In the rows, 128 means zero.
Known rows, with every way that one mark hangs from another:
G(R(W) S): [111 153 132 139 182 172  84 140 118 125 133 103 130  98  87 123 108  98
 170 117 168]
W(B(G(S)) T): [103 134 129 110  97 169  70 190 136 104 137 134 106 133 143 137 113 139
  98 115 106]
R(G): [144 133 103 143 138 135 144 121 134 129 141 113 161 113 133 127 181 148
 167 138 144]
B(G W(S T)): [123  65 119 116  77  94 160 136 131 125 119  85 123 141 122 151 133 121
  53 101 132]
B(G W(T)): [143  89 111 108  58 112 121 151 105 129 141 101 134 131 104 123 133 137
  78 127 152]
S(G W): [135 212 139 169  65 129 143 127 108 137 108 130 158 112 192 106 194 166
 122 173 128]
G(B R(W)): [182 153 149 112 174  84 110  75 103 127 132 149 119 137  88 117 102 120
 200 146 160]
W(S T): [101  77 105 141 116  94 182 107 123 115 131  95 145 117 144 148 142 118
  81 104  65]
B(W(T)): [131  43 103 120  80 133 161 120 101 141 132 112 155 125  87 113 133 129
  75 113 125]
R(W(B T)): [164  89 112 121 157 124 166 115 126 137 120 165 138 160 135 116 129 132
 100 115 110]
G(B S): [137 143 138 130 105 146  61 100 101 117 141 123 124 116 114 114 112 140
 157 123 119]
W(B S(G(R)) T): [ 65  91 150 132 135 128 151 153 179 126 113 161  98 139 149 165 117 121
 133 132  58]
B(W): [153  68 121 146  68 152 162 115  86 137 105 100 166 132  69 120 154 130
  97 118 168]
R(W): [179 131 112 145 146 112 142  97  89 132 115 113 163 130 111 114 166 127
 129 122 160]
W(S): [122 100 122 155 102 104 182  98 114 115  99  90 161 131 124 152 163 122
 100 108 110]
R(W(T)): [160 113  94 121 156  93 142 107 108 130 144 121 155 119 135 106 144 129
 105 126 112]
G(B R S): [109 158 155 118 132 151  55 121 112 115 143 126 103 104  84 123  77 118
 202 123 131]
R(G W): [177 147 102 141 193 119 138 101 141 143 142 123 155 125 142 122 180 140
 167 132 180]
W(B): [149  99 136 144  88 150 165 133 108 124  86 147 149 155 104 136 146 136
 119 122 117]
B(G(R) W(S)): [111 101 152 129  91 106 155 148 127 124  96  79 116 143  71 168 124 104
 110 116 190]

Rows:
[167 170 112 118 213 139  53  84 155 142 164 145 118 121 145 106 125 143
 196 124 174] : R(G(B S) W)
[108  80 137 119 197 100 197 120 164 131 105 152 111 162 122 157  92  95
 116 111  98] : G(R(W(B S T)))
[ 80 176 116 134 145 195 141 156 184 140 146 160 124 127 199 120 134 143
 119 137 103] : R(G(S(W(B T))))
[ 92 110 134 113 192 179 101 163 150 132 129 153 104 128 104 127  77 103
 142 108 115] : G(R(W(B T)) S)
[107 194 120 146  75 117 140 129 120 134 140 135 146 106 212 100 181 159
 106 173  81] : S(G W(T))
[140 205 141 124  82  78 114  90 121 134 150 173 120 119 217  93 150 171
 133 179  80] : S(G(B) W(T))
[124 150 131 136  78 135 207 129 121 134 107 164 148 148 173 118 138 139
  79 149  84] : S(W(B T))
[124 195 139 122 164 147  45 173 120 113 131  89 108 107 103 130 111 111
 172 127 194] : B(G(R(W) S))
[ 51 172 148 129 117 190 146 170 144 127 121 153 112 121 148 122  80 111
 112 143  97] : G(R S(W(B T)))
[166 189 141 117 150  89 107 152 102 113 127 104 123 128  96 135 135 116
 165 147 197] : B(G(R(W)))
[135 153 159 120  93 131 131 179 120 107  97 134 109 158  84 156 115 123
 163 142 159] : W(B(G(R)))
[123 149 131  94 202 124  53 106 130 127 172 145  93 104 115 106  60 114
 180 124 117] : G(B R(W(T)) S)
[136 114 134 100 202  48 147  68 140 130 146 143 100 132 129 140  80  99
 157 128 103] : G(B R(W(S T)))
[115 248 140 149  64 156  95 168 104 112 119  89 135 106 168 120 157 144
 109 144 169] : B(G(S(W)))
[ 67 148 147 102 115 170  66 210 145  97 137 133  82 124 110 147  79 117
 135 121 114] : W(B(G(R S)) T)
[144 134 118 135 212 197  99 144 178 143 126 152 125 140 140 125 138 134
 164 107 167] : R(G(S) W(B))
[186  92 123 117 120 122 125  77 137 152 144 146 130 144  99 116 135 151
 165 128 180] : R(G(B(W)))
[124 126 140 118 179 132 111 151 159 143 132 184  99 141 142 126 123 129
 159 146 106] : S(G(R(W(B T))))
[144  34 124 112 103  77 166  65 125 144 133 133 119 147 107 134 101 123
  79 103 103] : G(B(W(S T)))
[ 93 100 114 145 114  95 133 123 152 124 133 111 133 109 187 143 169 140
 100 131  55] : W(S(G) T)
[106  18 109 134  97 111 195 109 128 137 117  96 144 130 109 142 129 109
  51  98 109] : B(W(S T))
